What can hang from each mark
S: M
U: K W
G: M U
J: H K W
H: J M
K: U
M: G H S
W: J

Each row was made from one small tree. Brackets hold a mark, then the marks that hang from it, in alphabetical order. Every link used is in the known rows. Write each row's tree.
Known rows
[G [M H] [U K]]: [ 65  55  -6 -35  25  23  23 -13  10 -14  28 -14  11   9 -20 -13  -4  -1
 -13 -37 -45  72]
[W J]: [  3   9  34 -15  30  37  13  18  -9  -2 -14  -4  -5 -15  -7 -23  24 -16
  -9   4  28  24]
[J [H [M S]] K W]: [-21  -5 -13 -10   0 -15 -66  -5 -11   5 -52 -16  33  -3  11  18  10  30
  21   1 -15  12]
[W [J [H [M G S]] [K U]]]: [-50 -11  -1   6 -25   5 -56  19  33   3 -51  19  -3  -8 -14   6  22  34
 -36   4  28 -48]
[M G [H J]]: [ 14 -58  26  12  24  10  34 -20  26 -23 -13   2  15  31   7 -12  -2  -2
 -24 -22  21 -29]
[G M]: [ 10  -6  10 -14  48  12   0  -1  27  -2 -45 -15  20   7  -6 -21 -10  19
  -8 -11 -22  54]
[G [U K W]]: [ 37  56 -16 -24  -9  -3  44 -13 -19  -5  30 -22 -18 -18  -7   0   8 -25
  27   4  -1  58]
[K [U [W J]]]: [-11  29  17  20  -1  17   5  35 -30  13  35  13 -45 -26  -3 -19   8 -25
 -18  10  36   5]
[U K [W [J H]]]: [-10  36   1  17 -20   2  21  32   3  14  17  -1 -20 -35  16 -13  29 -19
   5 -12   7  55]
[H [J [K U] W] [M G]]: [-39 -29  -4  21 -18 -18 -21  -4  36  26 -28   7  -3  29  -4  11 -52  17
 -18  16 -13 -95]
[J W]: [ 17   8  10 -15  20  12  -2 -14 -36   7 -34 -16   5  12   9  -4   1  -4
   6   4  18  19]
[M [G [U W]] H S]: [ 57 -12 -13 -14   4  -8  35 -41 -50 -44  14   9   1  14  10   9  28   3
   3  -9  39  13]
[K U]: [ -2  28  18  -9  13  26 -22   1  -1   0 -24 -15 -23  -3 -20  -7   8  -6
 -28   4  41   6]
[U K [W [J [H [M G S]]]]]: [-25  -8 -13  18 -24 -11   6  26  80  23 -42  12   4   2  15   8  19  19
  11   0   9  47]
[H [J W] [M [G U] S]]: [ 13 -53   4 -34   8  -8  33 -49  25  13 -11   6  19  62   0  15 -49  -9
  37  38   3  -4]
[J H K W]: [-11  12  -8  -5 -14 -14 -38 -16 -61 -10 -31 -16  13 -20  20   2  20   8
  -2 -13   3 -21]
[H J [M [G [U W]] S]]: [  1 -60  -4 -10   7 -24  47 -38  38  -3  11   4   7  28   6  10 -36  -8
  44  34   1  15]
[J [H M] [K U] W]: [-48  33  -9   4 -21  -7 -89  -6  -6  10 -18 -17 -13 -19   9   8 -12  13
 -18  -3 -16 -39]
[K [U W]]: [ -8  25   2  17   2   3 -12   7 -24   2   7  -8 -36 -17  -1  -5   4 -11
 -12   6  32  11]
[S [M G [H [J [K U] W]]]]: [   6  -14    2   34    0   24   -9    5  -32    0   40   21    2   24
    3    5  -12   -8  -27  -14  -11 -114]
[J [H M] [K U]]: [-57  25  -1   2  -9   0 -85  -2  24  -8 -23 -25 -13 -38  -4   3   5  17
 -27  -8  -8 -28]
[U [W [J H K]]]: [-28   9  -1  22 -16 -13  -8  23 -55 -16  19   2 -10 -63  23 -17  38  -8
  -2 -11   1  -8]

Write each row's tree
[-35  25  14  28 -20   9 -18  20 -33   6  43  11 -48 -35  15 -19  15 -33
 -23   0  37   4] : [K [U [W [J H]]]]
[ -5 -27  -5  54 -21 -25  13  10 -25 -17  31  20 -17   0   5  -1  -5   8
 -36 -21  10 -87] : [M G [H [J [K [U W]]]]]
[ 82   8  -2 -25  17   5  54   0 -15  25  53  15  31  63 -26   2 -39 -17
  24  -9 -54  75] : [G [M [H [J W]] S] [U K]]
[ 28  15 -15 -48  -1   8  17 -30  76   2 -58 -15  17  32 -28  20   0  23
  17  13  12  46] : [H [M [G [U K]] S]]
[-48  -9   2  36  -1 -23 -22  26  23  17  34  -7 -17 -22  -2   1 -40  -3
   5  16 -36 -37] : [H [J [K [U W]]] M]
[-18 -16   5   7   1  -7 -33  26  -2  38  -7   6  11  29 -25  18 -39   9
  14  28 -18 -26] : [H [J [K U] W] [M S]]
[  1  32 -13 -17 -19   2  47  -3  54   8  15   3 -22 -10   5  -4 -11 -10
  13  10 -13  20] : [H [M [G [U K [W J]]]]]
[  9  31 -13 -44  -2  10  19 -40  81  -5 -42 -24   0  13 -12   9 -12  13
   4   4  -4  22] : [H [M [G [U K]]]]
[-17  22  -3  10  -8  -1 -10  44  55  30  -3   0   0 -15   5   4  19   3
  29   3 -12  88] : [U K [W [J [H [M S]]]]]
[ 35 -59   0  16   0 -15  25  -1 -43  -8 -27  21  41  46  -1  15   5  25
  -4 -12  11 -56] : [M G [H [J K W]] S]
[-48 -18 -30  30 -35 -38 -58  -1  25  -6 -49   5  -5 -12   9  21  13  47
 -15   1  19 -38] : [J [H [M G S]] [K [U W]]]
[ -9 -55  29 -12  46   8   0   7  66  16 -26 -15  29  29 -14   4 -24   1
  35  25 -10  48] : [H J [M S]]
[ 41 -66  15  10  14   0  35 -13 -16   2 -22  22  30  67   6   8  -8   6
  -1  -7  30 -15] : [M G [H [J W]] S]
[ 61 -22  -6 -22  22  -9  25  -9 -73  -5  54  17  40  34 -17  -1 -28  -5
  16  -8 -57   9] : [G [M [H [J K W]] S] U]
[-61  26 -17  25 -21 -24 -74   6   8  -4   5 -17 -25 -51  16   4  -1  13
 -13  -5 -19 -25] : [J [H M] [K [U W]]]
[ 33  62  -2 -22 -11  15  59  12 -28   7  57   0 -28 -27  -9 -12  13 -42
  20   8   3  55] : [G [U K [W J]]]
[ -7 -40   6  -2  20 -14 -10  16   6  24 -27  -4  39  27 -10  15 -27  14
  40  23 -34  -3] : [H [J K W] [M S]]
[-46   1  29 -11  21  25 -39   1  50   0  -8 -15  -5 -31  15 -17   8 -13
  -5  -3  -4  32] : [W [J [H M]]]
[ 15 -27  21  12  26   6   6   9 -25 -26  19  -8  21 -13  -8  -9  10  -3
 -12 -24 -19 -29] : [M [H [J K]]]
[ 29  13 -13   0 -17   0  35 -12 -77 -46  51  19 -14 -35  14 -12  35  -6
 -22 -21   9 -56] : [M [G [U [W [J K]]]] H]
[ 27  19 -13   3   4  30  30  -6 -69 -46  85  20  -6 -45  20  -9  37 -23
  -5 -19 -14 -65] : [S [M [G [U [W [J K]]]] H]]
[ 21  14 -19 -15 -45  -8  53  -7 -12  -1  11  20 -12   0   2   3  32 -16
  14   7  40  41] : [M [G [U K [W [J H]]]] S]
